Each row comes from the steps of one walk. Every step used is in the known rows, and no mark comes twice. Write the walk behind each row, first mark first.
Known rows
morev, gazefo, bafad, tiva: [ -5.0 -19.9  -2.9  23.6 -23.6 -53.8  15.4 -16.1   2.0 -37.1   1.1  -1.5
  -6.0 -24.1  20.4 -14.2  -0.6  23.0   8.3  -0.4  -2.6  26.4]
mera, lugasik: [-15.5 -24.0   4.6  16.3 -17.2 -40.5  24.5   5.1  -2.2 -33.7  -5.6  -3.4
  -0.5  -5.1  12.0 -19.2  -5.1  17.2   8.1  -2.8  -4.7  -0.7]
fegu, gazefo, bafad: [ -9.7 -12.3   6.6  27.0 -19.3 -57.4  22.6  -5.3   3.7 -39.5   6.2  -1.5
   7.0 -14.8   8.6 -17.9  -3.3  10.3  14.5   0.3 -11.2  15.0]
morev, gazefo, bafad: [-11.7 -20.9   8.8  23.3 -20.5 -53.2  15.5 -12.2   7.2 -39.6   7.1   6.3
   1.9 -24.6  15.9 -15.6  -3.0  21.6   7.1  -4.2 -11.3  23.9]
mera, lugasik, gazefo, fegu, mokepa, tiva, terap: [-13.1  -6.2 -10.8  -6.3 -13.0 -52.3  42.0   7.3  -1.7 -26.1 -24.7  -2.4
  10.3 -43.6 -22.7 -30.3  26.9  21.9  30.7   8.8 -13.7   0.5]
bafad, gazefo, fegu, mokepa, lugasik: [ -2.7 -12.7 -11.8 -11.2 -18.4 -39.5  36.0  -9.6   5.7 -41.5 -18.8   0.0
  37.1 -34.4 -14.1 -35.1  -0.8  16.6   7.6  10.5   4.6  13.2]
mokepa, fegu: [-12.1 -10.1   2.3   5.4 -16.5 -42.5  21.9  -7.0   2.9 -33.4  -7.5  11.1
  18.8  17.4   5.7 -19.5  -5.6  25.3  -7.8   8.1  -4.4   4.1]
morev, gazefo, bafad, tiva, terap: [ -3.3 -16.4  -5.2  17.3 -26.1 -55.1  20.1 -18.5  -6.6 -31.8  -4.6   4.2
 -10.4 -34.6  20.6 -11.2   4.2  21.5   7.1   2.0 -10.8  19.2]
mokepa, lugasik: [-10.1 -19.2   8.9   6.5 -15.8 -37.7  19.2  -2.3  -2.6 -38.8 -12.8   5.9
  20.1  -3.7   5.1 -20.7  -8.8  10.5  -4.9   5.3 -13.7   2.4]
mokepa, lugasik, gazefo, bafad, tiva, terap: [  4.1 -10.4  -2.1   2.1 -20.1 -53.8  29.5 -14.6  -6.9 -32.5 -21.1   2.6
   1.7  -9.1   2.0 -25.7   0.9  12.1  11.1  15.3 -16.8  12.1]
mokepa, fegu, mera, lugasik, gazefo: [ -7.6  -2.0  14.6  18.1  -6.1 -46.6  26.7   1.7  24.8 -34.4 -11.8  -0.2
   8.7  13.3 -10.0 -41.5   3.3  26.3  38.8  10.9   1.6  10.6]
mokepa, fegu, mera, morev, gazefo: [ -8.1  -4.6  24.4  38.8  -7.5 -47.4  -5.6  -9.3  32.4 -41.5  -3.2   5.6
   9.5 -10.2  -1.6 -30.4   2.4  27.6  34.6  11.7  -3.3  16.8]
morev, gazefo, fegu, mokepa, tiva, terap: [-15.9  -7.8  -9.7  -0.4 -17.6 -51.4  27.2  -3.0  -2.1 -29.7 -14.8   9.2
  19.2 -67.7 -11.1 -17.6  25.8  23.8  13.7   3.7 -15.9  10.2]
fegu, mera, morev, gazefo, bafad, tiva: [ -0.6 -12.6   9.5  46.8 -16.6 -54.4  -3.2  -9.0  23.6 -42.2   5.0  -9.9
 -11.9 -34.4  10.9 -23.2   3.0  22.8  39.5   9.7  -0.1  29.5]
mera, lugasik, gazefo, bafad: [ -9.2 -20.5   8.4  16.7 -15.8 -55.5  30.9  -1.3   7.3 -35.3  -3.4  -4.1
  -6.8  -1.6   4.6 -27.6  -1.7  19.8  25.1   1.7  -8.6  14.1]
lugasik, gazefo, fegu, mera: [-12.5  -9.6  -7.3  24.2  -7.2 -52.6  17.9   3.8  23.2 -35.0  -5.2  10.3
  13.3  -9.9  -8.2 -33.1   7.5  28.0  36.2   9.6   3.0  28.2]
fegu, mera, lugasik, gazefo, bafad, tiva: [  0.5  -9.4   0.2  25.4 -15.9 -54.9  28.6   2.2  14.8 -35.3  -4.5 -15.5
 -12.7 -10.2   2.1 -34.0   4.5  20.9  42.8   8.3   5.5  23.2]
mokepa, fegu, gazefo: [-10.1  -3.5   8.3  19.8 -12.5 -50.6  20.9  -9.8   6.3 -35.9  -6.7   6.2
  21.8   9.6  -0.7 -24.9  -1.2  17.7  10.6   6.8  -6.4   4.6]
mera, lugasik, gazefo, fegu, mokepa, tiva: [-14.4  -9.5  -8.6   0.0 -10.9 -51.1  37.6   9.5   6.7 -32.1 -18.3  -7.4
  14.1 -34.2 -24.4 -32.3  22.8  23.5  32.3   6.7  -5.2   7.3]
mera, morev, gazefo, fegu, mokepa: [-13.1 -21.4   2.2  30.3  -9.9 -48.7   3.1  -5.1  17.3 -38.4  -0.3   3.4
  12.9 -46.0  -8.7 -25.0  11.4  27.1  32.6   1.6  -5.3  17.7]
bafad, gazefo: [-12.1 -17.5  -9.7   1.1 -24.4 -49.7  26.0 -11.3   3.8 -36.9 -15.5  -3.0
   9.7   3.6  16.6 -17.5  -9.7  20.4  -9.6  10.6   2.5  13.4]
mera, morev, gazefo, bafad: [ -9.1 -23.3  17.3  38.5 -17.2 -55.1  -0.8 -12.7  16.1 -42.2   5.9   0.7
  -5.8 -25.2  14.0 -17.0  -3.2  21.4  21.1   2.6 -13.4  20.6]
gazefo, fegu, mera: [-13.1 -12.1  -7.3  24.7 -12.2 -41.5  17.4   6.8  15.1 -37.5   3.5  10.2
  16.9 -24.4  -0.4 -24.8   2.8  25.3  23.1   3.5   5.0  20.7]
mera, lugasik, gazefo, bafad, tiva: [ -2.4 -18.9  -3.8  17.0 -19.2 -56.2  31.2  -5.1   1.1 -33.3  -8.1 -12.4
 -15.0  -0.9   8.7 -26.4   1.1  21.3  25.4   4.3   0.4  16.6]
gazefo, bafad, tiva, terap: [ -2.7 -15.1 -14.3   6.8 -28.5 -51.7  28.5  -8.7 -14.1 -29.4  -5.3   2.3
  -6.4 -16.4  20.0 -10.0   0.0  18.4  -3.8   8.1  -9.4  10.2]

Write each row's walk
[ -6.2  -7.1   4.4  18.9  -3.7 -43.9  17.4   1.3  21.8 -40.5 -12.9  10.5
  24.7 -16.7 -17.5 -41.8   3.8  18.8  38.2  11.2  -3.2  23.0] => mokepa, lugasik, gazefo, fegu, mera
[ -4.0  -1.6  10.6  21.0 -16.7 -54.5  26.1 -12.8   8.5 -39.9   3.7   5.7
  17.5  -1.0   0.0 -25.4  -3.0  17.0  14.0   5.3  -8.3  12.0] => mokepa, fegu, gazefo, bafad
[-10.8 -18.1 -20.1   5.7 -21.9 -46.8  26.0 -12.2   6.7 -38.3 -10.7   4.1
  15.8 -15.5   8.4 -24.1  -3.9  25.6   3.0   7.1   9.7  19.2] => bafad, gazefo, fegu
[ -5.3  -9.9  -7.3  29.2 -15.4 -47.5   8.2  -4.3  29.1 -43.6  -7.5  -4.0
  10.0 -25.6  -0.2 -32.6   0.1  25.8  34.1  17.9  13.5  22.3] => bafad, gazefo, fegu, mera, morev
[-10.7 -16.4   0.6  13.7 -17.6 -59.8  24.8  -6.3   7.3 -34.4  -2.6   5.0
   1.9   7.0   6.9 -20.5  -3.2  21.8  10.0   8.2 -10.9  22.7] => lugasik, gazefo, bafad
[  4.5   2.4  -2.7  14.4 -22.6 -56.4  30.8 -18.8  -5.8 -33.0  -7.5   2.5
   5.9 -10.6   4.5 -21.9   4.5  16.7  13.0  11.1  -7.9   5.9] => mokepa, fegu, gazefo, bafad, tiva, terap
[-14.7 -15.5 -13.9   4.9 -10.3 -53.0  29.3   1.6   8.9 -30.3  -8.6   7.6
  20.9 -14.4 -15.2 -28.3  10.4  27.5  21.0   7.8  -2.2  20.7] => lugasik, gazefo, fegu, mokepa
[-17.3  -5.0  -9.0 -14.6 -22.6 -50.3  35.6   6.4 -12.7 -24.8 -19.8  -0.1
  16.3 -30.9  -3.8  -8.3  15.3  14.7  -9.3  12.6 -21.2  -5.0] => fegu, mokepa, tiva, terap
[-13.1 -24.4   5.0  41.4 -10.1 -48.2  -6.8  -9.9  18.1 -40.6  -0.3   8.9
   3.2 -33.5   4.0 -22.7   4.9  28.1  29.9   1.3  -4.8  18.9] => mera, morev, gazefo, fegu
[ -8.4 -16.2  -0.7  11.0  -7.7 -44.7  19.5  -6.7   8.3 -38.1 -16.6  13.1
  23.0  -7.9 -12.4 -34.3   0.8  19.1  20.4   8.2  -8.1  15.5] => mokepa, lugasik, gazefo, fegu
[  5.3   1.0   5.2  19.2 -13.8 -51.8  31.6  -4.5  19.8 -36.7  -7.1  -9.2
  -2.5   3.6  -6.8 -41.1   4.8  26.6  42.2  12.5   9.2  20.8] => mokepa, fegu, mera, lugasik, gazefo, bafad, tiva
[-13.6 -11.9  10.3  24.1  -8.2 -49.8  23.8   9.4  19.2 -33.4 -10.3  -6.1
  -1.9  -0.9  -1.5 -34.6   3.5  20.9  39.6   6.4  -1.3  13.8] => fegu, mera, lugasik, gazefo
[ -7.1  -2.7  14.7  28.8  -9.6 -43.5   3.3   0.4  25.5 -39.3  -4.0   3.7
  12.9   7.1  -2.9 -28.3  -2.2  24.6  23.5  18.2  -1.4   7.2] => mokepa, fegu, mera, morev
[-11.9 -17.4   8.8  38.1  -7.8 -40.9  13.7   1.9  22.1 -40.7   3.5   1.8
   4.4 -50.4  -1.5 -34.7   9.3  26.4  48.8  -9.2   6.1  20.9] => morev, gazefo, fegu, mera, lugasik
[ -7.4 -10.6  12.3  26.3 -12.2 -54.0  29.1   5.3  20.8 -37.2   0.2  -6.8
  -5.2 -10.5  -1.6 -35.2   1.4  19.8  42.5   4.0  -2.7  21.4] => fegu, mera, lugasik, gazefo, bafad
[ -4.5 -12.0   9.1  -2.6 -13.8 -51.8  34.4  -4.4   6.4 -37.5 -10.5   0.5
  23.8 -12.1 -15.1 -31.8   0.0  12.3  14.4  10.3 -17.3  16.6] => fegu, mokepa, lugasik, gazefo, bafad
[-11.6  -5.5 -25.0 -14.6 -23.9 -50.1  38.6  -3.5   4.6 -36.3 -20.3  -7.1
  27.1 -39.9 -11.2 -23.3  12.6  24.4   1.7  14.4   4.2  14.1] => bafad, gazefo, fegu, mokepa, tiva
[-13.5 -14.8  19.3  45.6  -8.9 -50.4  -8.3  -1.9  27.6 -41.0  -0.6  -1.5
  -1.0 -23.9   7.0 -24.2   1.5  22.0  34.8   7.6  -6.2  20.7] => fegu, mera, morev, gazefo
[ -7.5  -5.2  13.9  17.1 -11.5 -37.1  26.0   4.9  16.3 -37.4  -4.0  -0.3
  12.1  -0.4  -2.4 -33.7  -0.9  22.8  25.5   4.6   4.5   3.5] => mokepa, fegu, mera, lugasik
[ -3.5  -9.1  12.4  34.3  -0.1 -45.9   1.2   0.3  31.3 -43.5 -13.4   5.0
  17.0 -18.5 -20.3 -43.6   3.8  18.5  51.2  18.4  -5.2  19.6] => mokepa, lugasik, gazefo, fegu, mera, morev
[ -4.5 -15.6 -10.8  14.2 -20.5 -60.9  24.2  -9.6   1.6 -31.4  -7.8  -3.5
  -6.1   7.8  10.3 -19.5  -0.2  22.5  10.3  11.7  -3.0  25.1] => lugasik, gazefo, bafad, tiva
[ -8.7 -16.1  -4.4  -0.4 -12.7 -34.9  28.8   2.2  -0.1 -37.3  -8.3   7.5
  36.0 -34.4 -16.5 -29.6   3.3  15.7   9.9   2.3  -6.7   8.0] => gazefo, fegu, mokepa, lugasik
[-13.2 -22.4  -4.1  20.5  -9.2 -48.3  25.2   1.0   9.0 -33.7  -9.4   3.1
   2.9  -9.8  -4.7 -33.0   5.9  26.3  33.4  -0.8   0.2  12.7] => mera, lugasik, gazefo, fegu
[ -1.1  -7.8  -7.1  20.3 -24.1 -59.4  27.3 -11.2 -11.1 -31.9  -5.5  -3.6
  -4.6 -24.5  13.4 -15.0   4.3  11.1  14.1   6.1 -11.1  10.5] => fegu, gazefo, bafad, tiva, terap
[-14.1 -13.8   1.2  34.5 -10.0 -45.5   8.2  -2.6  23.0 -39.1   4.6  11.5
  13.0 -41.5   0.9 -27.5   7.2  28.1  33.8  -2.2   2.8  30.7] => morev, gazefo, fegu, mera
